Each row was made from one path, in order. Every step used is in the known rows, and no mark comes twice. Write each row's path.
Known rows:
pifa-nagap-doku-kizo: [ 16 -15  -7 -11  -2  -8   4 -15  -7  13   6  -4 -19 -13  16   5  -8   7
   2 -23  -9   8  -4  -2  11   3  10 -10   2  -2   6  -5 -14   3   2  -2
  21  -4 -23  -3  -2   0  -4]
notoz-sizi: [  4  -3  -2   3   1  -9   1   6   4  11  -3  -1  10  -6 -12  -4   0  -2
   8  31 -11   6   8  22  -4 -11 -18   2   7  -8  -5  -5 -11   1  -7   4
  12   6   7   0  -5  -7  18]
sofig-notoz-sizi: [ 11   7   1  11  10  12   3   2   3  -1  -2   1   8 -15 -18  -2  -3   1
  13   8 -26  -4  -6   1   0 -16 -19  -5   9  -1 -11 -14   5   3 -11  -7
  11   4  12  -7  -4 -10  16]
sizi-notoz-sofig-doku-dunamel: [  5  18   4  17   3  17   7  24   0 -10 -12  13   7 -26  -8  -6  -3  -2
 -19  20   1   1 -13  15   9 -20  -1   0   4  -7  -7 -14   9   6 -20  -3
  12   4  -6  -4   4   3   8]
nagap-zomev-dunamel-doku-kizo: [  3  -3 -17  -5  -5 -31 -13  11  -7  10   9  24   0  16   5   5   3   7
  22 -44   9   2   5 -29  16   4  18   7  -5 -11  13   7 -24  -5  -2  -5
   8 -13   4   1   6   4 -21]
sizi-notoz-sofig-doku-nagap: [  7  14   4  19   2  22   7  25   0 -10  -7   4  12 -29 -13  -4  -3  -5
 -27  21  -4   4 -16  14  12 -20  11   1   3  -9  -9 -18   9   7 -21  -5
  10   7  -6  -5   3   5   9]
dunamel-zomev-nagap: [ -5  -8 -20   5  19 -12  -2   3  -3  23   5   5  24   8   7  -9   5   7
   6 -23  -5  -6   0 -20  15   9  18   3   2  -8   0  -4 -24  -1   4 -19
  15  -4  12  -3   5   7  13]
sizi-doku-dunamel-zomev-nagap: [ -2  15 -15   6  -5  -9  -3 -12  -6   6 -11  26 -10 -10   9  11   4  17
  -5   5   3 -14   1   0   3   3  -6   0  13   8   8   0 -12  -1  -5   1
  -3 -11  -1  -1   1  14   8]
sofig-notoz-sizi-doku-nagap-mefo: [ 14   8   2  15   1  18   0  -3   4  -7   0   6   2 -31 -22   7   0   2
   5  11 -30  -7  -8   7   5 -18  -8  -3  15   2  -8 -14   3   2 -15  -5
   3   2   2 -10  -8  -6  21]
dunamel-zomev-nagap-doku: [ -1 -11 -26   5  14 -10  -3   3   1  22   7  15  12   2   8  -5   2   9
   4 -35  -2  -5   1 -21  17   5  24  -5  -1  -9   0  -4 -21  -3   7 -18
  20  -8   5  -4   6   1   4]
nagap-zomev-dunamel: [  7  -6 -12  -7  -9 -20 -15   5  -2   2   6  13   5  16   3  -2  12   3
  17 -56   6   9   7 -32  11   4  13   3  -5  -7  13   7  -8  -3  -3  -1
  15 -12   9  -2   2   1 -24]
zomev-dunamel: [  4  -5  -4  -6   9 -24  -4  -6   1  12   4   8   2  -1   6   0  15   7
  12 -28   9  -4   0 -11   4   5  -3  -9  -3  -2  10   4   9  -3  -1   1
  14  -5   7   7  -1  -1  -8]
kizo-doku-dunamel-zomev-nagap: [ -3  -3 -10   0  11 -25   1 -14 -15  21  -3  22   0  -4   9   7  -9  12
  -7   5  12  -6  -6   7   1   0  -1 -11  14  11  -1  15 -22   0   7 -12
  15 -11   4  12   8   3   8]
nagap-pifa: [  0  -6  -1  -4  -6  -7 -16   8   4  -7   0   8  -4  -1 -20   2   5  -5
  10 -10  -3   4  -5  -9   3  -5   2  -4 -11  -5   2   8  -7  -3   6   4
  -5  -8  -1 -13  -7 -12  -8]
mosat-zomev-dunamel-doku-kizo: [ -3  -2 -10  -2   6 -33 -17  -8   5  19  -1  19   9  -1  16   5   7   7
  26 -26   9   3  -7 -19  17  14  19  -8  -4  -8   8   0 -13  -6   0  -3
  -8  -3  28  -3  -4   9   0]
mosat-zomev-dunamel: [  2  -4  -5  -3   2 -22 -19 -17   9  12  -3  10  13  -1  14  -2  16   3
  20 -38   7  10  -5 -20  13  14  14 -13  -5  -4   8  -1   2  -3   0   1
  -1  -1  32  -6  -9   6  -3]
doku-nagap-zomev: [ 10 -14  -6   3  -8   0  -5  -6 -18   4   5 -12   3   6   0   4   0  -2
 -15  -5  -9  12  -5 -15  11   3  24   5   2   2   4   1 -20   5 -10  -7
 -12  -7   1  -9  -1  19 -10]
sizi-doku: [  1  18  -6   4 -16   5  -2  -3   7 -11  -7  17 -12 -18  -3  13   3   6
  -9   1   1  -7   1   8   1  -4  -1   1   9   4   5  -4   7  -2  -2  10
  -7  -4  -7  -2  -1   1   1]
sizi-notoz-sofig: [ -3  18   0  16   0  16   4  24   8 -24  -4   2  14 -25 -11 -10  -2  -5
 -15  16   0   8  -8  15   9 -17   2   5   1 -17  -9 -17  17   6 -19  -5
   9   4 -11  -4   7   0  14]
zomev-nagap: [ 15 -13  -4   5  13 -14   3 -11  -4  24   7 -13  21  -9  16  -1   3   8
  13 -25   0  -6  -7  -8   9   6   8   1   5  -3  -3   1  -4  -1   4  -4
   8  -5  -6   3   0  -7  -4]
pifa-nagap-doku: [ 15 -14  -6  -7  -2  -4   2 -16  -4   7  10   0 -13 -12  17   3  -4   5
  -5 -26 -12   8   2  -9   9   0   5 -15   3  -3   4  -4  -7   3   8  -1
  30  -3 -20  -7  -4  -6  -3]
notoz-sizi-doku: [  4  10  -6   6 -11  -4   0   3   8   3  -8  11   2 -17 -15   4   2   4
   1  31 -11   1   9  27  -4 -13 -19   2  14  -5  -2  -7  -7   0  -9  10
   8   3   2  -1  -6  -6  18]
zomev-dunamel-pifa-nagap-mefo: [  4 -11  -6  -7  13 -32  -8 -17  -2  15  19  18   4   4   1  -3  19   4
  28 -22   1  -2   2 -23  12   3   9 -10  -3  -9  11   8  -9  -3   5 -14
  28  -7   9  -2  -6   0   0]
mefo-nagap-zomev: [ 19 -19 -11  -6 -17  -4 -11  10  -9  11  20 -14   0  13   8  -8   0   4
  10 -21   6  16  -3 -32  25   2  24  15  -2  -2  -6   1  -2  -1 -12  -9
 -21 -10   2  -3   3   0 -17]
notoz-sofig-doku-dunamel-pifa-nagap-mefo: [ 10   6   7  12   1  12   3  27  -6   8   5  27   6  -1  -7   1   0  -1
   1  20  -4  -3  -5   4  13 -16  16 -11   8  -4  -6   5 -25   4 -12  -6
  14   3   9   6 -10   5   8]
kufa-vigok-nagap-zomev: [ 17  -8  -1   9   7  10  -9  13  -2 -32   4 -15   4  12   5  -4  11  -2
 -20   9 -18  17  14 -16  14   8  -9  18  -7  -2   5  11  -8   7   0  -9
   3  -7   3   2   3 -13   2]
kufa-vigok: [  7  -4   7   9  18  12  -3   6   2 -35   4  -7   7  -5  -3   0   2   0
  -7  19 -23   9  12  -1   5   6  -4   8   0  -3   6  11   8   5   2  -1
   3  -3  -9   3   3 -12   8]
kizo-doku-nagap-zomev-dunamel-pifa: [  6  -9 -10  -1  -3 -24  -5 -12 -15  12   8  14   1  -3  -7  11  -5   1
 -11  -4   8   6 -10  -3   7  -4  23 -10   8   6   2  14 -19   1   4 -14
   8 -12   8   6   5   5 -10]
sizi-notoz-sofig-doku: [  5  17   4  17   1  21   6  30   6 -13  -8  10  12 -27 -13  -6  -2  -5
 -20  14  -1   3 -13  14  10 -21   6   2   2 -10  -8 -17  13   5 -18  -3
  15   7  -6  -4   4  -2   8]
paze-mosat: [  2 -12   0  -5   2  -6 -11 -13  -3   3  -2  -8  -8  -1   3   4  -2   3
  -8  13  -4 -15  -2  -7  10  -3  20  10  -5  -3  -1 -13  -5  -1  -1  -9
  -2  -2  17  -8  -9   2  -2]
pifa-dunamel-doku: [ -3 -11  -4  -2   4  -9   3 -14 -10  -2   9  25 -13  14   9   8  -2   7
   0  11  -4 -11  14   0  -7  -1 -20 -18   8  -9  -5   8  -5  -4  13  -5
   8 -10 -11  -1   6   0   8]
pifa-nagap: [  9 -10   1  -8   6  -6   3 -16  -9   7   7 -14   3  -2  15  -3   1   4
  -1  -9 -16   7   2  -7   7   5  -3  -6   7  -1   4  -2 -11   6   3  -3
  23   3 -12  -5  -5   2   9]

Which path is each row?
[  7 -20   7   6   0   9  -3 -11 -12   2  14 -11   1 -18  -5   7   3  -3
 -13  10 -11   3  -6   5  12   2  27   1   4   3  -1   4 -12   2  -7  -9
 -14  -2 -13  -7  -8  12   8]
doku-nagap-mefo
[  2  -1  -7  -5  -2 -28  -2 -20 -18  12   1  27  -9   4   3   8 -10   6
   1  11  10   2  -4   0   0  -4  -2 -11  12   9   2  18 -26   1   8 -13
  18 -13   5   5   5   4  -1]
kizo-doku-dunamel-pifa-nagap-zomev
[ 10 -18   8  -6   4   1  -3 -16  -5   0  17  -8   4 -14   9  -2   4   1
   6 -20 -18   6   5  -4  13   5  11  -3   8  -3   3   4 -14   2   4  -6
  24   2 -24  -8 -10  -4  15]
pifa-nagap-mefo
[ -7   1  -9  -1   6 -20   0 -11 -14  13  -6  27  -7  -2   4   8 -10   8
 -11  12  12  -4  -3  11  -2  -1  -5 -12  12  13   0  14 -20   0   6 -11
  13 -10   6  11   8   6   9]
kizo-doku-dunamel-zomev
[  0  -4  -1  -3   3 -23  -1 -24 -15  11   6  27 -10  -8   1  10  -8   5
   2  19   9  -2  -4  10   0  -4  -1 -13  13  10   0  20 -22  -1  10 -14
  17 -11  -2   7   2   0   7]
kizo-doku-dunamel-pifa-nagap-mefo
[ -3  -9 -10   4  15 -16  -4 -15 -16  21   0  16   4   4  16  -2   4  13
  10   1   2  -9   3 -10   8  10  -1   0   6   3   5   9 -28  -1  -2 -15
   6 -11   3  -1   1  15  13]
doku-dunamel-zomev-nagap-mefo
[  7 -10 -14 -10  10 -38  -4 -17  -3  23  14  19  -9   4   4   1  12   8
  27 -22   6  -1  -3 -21  12   3   9 -12  -6  -9  13   4 -10  -3   3 -12
  24 -10   9   2  -1   3 -10]
zomev-dunamel-pifa-nagap-doku-kizo
[ 18  -7 -14   4 -13   2  -1   4   0   8   0  -5 -24   5  13   2   7   1
 -26  -7  11   2  -2  -7  10  -5  -8  -3 -11   4  -5  -4  -8   1   3  -8
   3  -6   8   0  -2 -11  -9]
vigok-nagap-doku
[ 11 -25  -2  -6   3 -19 -26 -31   1  12  -3  -7   6  -1  12   2   7   5
   9 -16  -5  -9  -6 -21  18   7  28   0  -6 -10  -3 -10  -8  -4   6 -10
  -4  -9  30 -19 -15   1  -4]
paze-mosat-zomev-nagap-pifa-dunamel
[ 15 -27  -8  -8  -9 -11 -13   3  -9   9  22  -3 -12   8  -1  -1   2   5
  12   3   1   5  -4 -22  19  -3   5  -2  -3  -6 -12   7   0  -4   0  -8
 -24 -14  -7  -8  -1  -9  -6]
mefo-nagap-pifa-dunamel-doku
[ -5 -11 -21   3  16 -15 -10   6  -1  20   5   9  21   7  -3  -8   8   5
  11 -27  -7  -3  -2 -24  17   6  19   0  -2 -10   1   0 -27  -3   7 -18
  13  -8  11  -9   2   1   9]
dunamel-zomev-nagap-pifa
[ 17 -25  -3  -2   8 -18  -8 -15  -4  16   8  -5  12  -3   4   0  10   6
  19 -33  -4  -4  -5 -12   6   4  -2 -11   0  -9  -3   9  -3  -4  11  -1
   9 -15  -9  -6  -3 -14  -8]
zomev-nagap-pifa-dunamel
[ 12  -6 -20   5  -9  -4  -2  -1  -8  15  -4   5 -28  11  17   0   7   6
 -26   2  13  -1  -1 -10  10  -1 -13  -4 -10   7  -2  -2 -21   2   1 -13
   4 -10  14   0   0   0  -3]
vigok-nagap-doku-dunamel-zomev
[ 12  15  -3  10   2  11   4   1   5  -1  -8   6  -2 -24 -20   6  -5   6
  13  11 -23  -8 -11  10   2 -16 -17  -1  12   2  -6 -17   4   2 -17  -2
   2   2   6  -4  -3  -6  17]
sofig-notoz-sizi-doku-kizo
[  4 -23  -6  -2   2  -3  -7 -14 -17   2   5  -4  -5   5 -12   3   8  -1
 -15  11 -15   5  -6  -8   5   2   8 -13  -1  -2   0   6 -17   3   0  -9
 -12 -12   0 -15  -5  14   5]
doku-nagap-pifa-dunamel-zomev
[  0 -21 -12  -4  13  -7   1 -22  -9  10   6   9   6  19  10  -7  11   9
   3 -19  -7  -5  11 -10  -1   9 -11 -17   7  -9  -3   4  -6  -2  10 -14
  19 -13   1  -2   7   7  14]
pifa-dunamel-zomev-nagap
[ 11 -14 -10  -2  -7 -13  -8   4 -10   8   0  -4 -22  19   1   3  12   2
 -11  11   5  -1  -4  -5   8  -1 -22  -1 -12  -2  -6   6 -24  -2   5 -10
 -10 -11   7  -4  -3  -7   3]
vigok-nagap-pifa-dunamel-doku-kizo
[  1 -26  -8  -3  12  -3  -3 -22  -6   7  12  11   6  13   7  -7  13   7
   7 -24  -8  -6  13  -9   3   8  -4 -16   7  -9  -4   7  -7  -4  11 -15
  21 -14  -4  -4   4   4  17]
pifa-dunamel-zomev-nagap-mefo
[  0  -8  -3  -2   4 -10  -5 -16  -3   5  22  15   2   6  -8  -4   6  -5
  23   9 -11   3   2 -17  12  -2  15  -1   0 -11   2   7 -26  -1   8 -22
  19  -3   3 -12  -6   2  13]
dunamel-pifa-nagap-mefo
[ 16  -8  -6   9  11  -2 -11   9  -2 -26   9  -6   4  18   2  -5  17  -1
  -9   7 -14  15  13 -25  16   7  -6  16 -10  -5   8  13 -10   5   2 -14
   8 -10  12   2   3 -12  -1]
kufa-vigok-nagap-zomev-dunamel-pifa
[  2  -5  -9  -4   5 -30 -19 -24   6  16   4  14  14   6  12  -4  18   2
  29 -30   2  12  -5 -30  17  14  17 -14  -5  -9   9   1  -9  -2   4  -9
   7  -2  38 -11 -10  10   1]
mosat-zomev-dunamel-pifa-nagap
[ 10  -8 -13  -4 -10  -3   1   1   3   9   0  13 -32 -15   0  11 -12   5
   5 -19  11   0  -8   8   7  -3  17  -7  -8  -2   3  -2  -5  -5  -1   1
  -2  -9 -16   4   3  -3 -18]
nagap-doku-kizo
[  7   2  -6   2 -17   4  -7 -14  -5 -10  -4  10 -18 -18 -11  17   8   6
 -19   9  -8  -3  -4   7   2  -3   2  -8   8   5   4   1   0   0  -3   8
 -17 -12 -10 -10  -6   8   0]
sizi-doku-nagap-pifa-dunamel
[  0  -2  -8  -3   6 -15  -1 -17  -6  10  14  10   2  15  -4  -5   4  -2
  17  17 -10   4   1 -18   7  -1   7  -3  -1 -10   3   3 -23   1   8 -19
  17  -2  11 -10  -2   6   8]
dunamel-pifa-nagap
[  2   2 -12   3 -14   3  -9 -12  -5  -8  -4  15 -14 -12 -12  14   9   6
 -20   8 -10  -4  -3   2   5  -2   7  -7   8   3   5   0  -8   0  -3   2
 -14 -12  -6 -12  -4  13   6]
sizi-doku-nagap-pifa-dunamel-zomev
[  5  10  -6   7 -15   7   1 -10  -4  -5  -5   5 -11 -21  -3  17   2   7
 -24  16  -5  -5  -5  10   4  -2   9   0  11   8   5  -5  -1   2  -8   6
 -18  -5  -8  -4  -3  14   2]
sizi-doku-nagap
[  8  12  -4  17   0   9   1  25  -1  -6  -2  16  14 -18 -16  -6   4  -4
 -14   6  -1   6 -14  -2  17 -20  19   2  -1 -14  -3 -13   1   5 -21 -11
  17   1   5  -8   4   7   0]
sizi-notoz-sofig-doku-nagap-zomev-dunamel-pifa
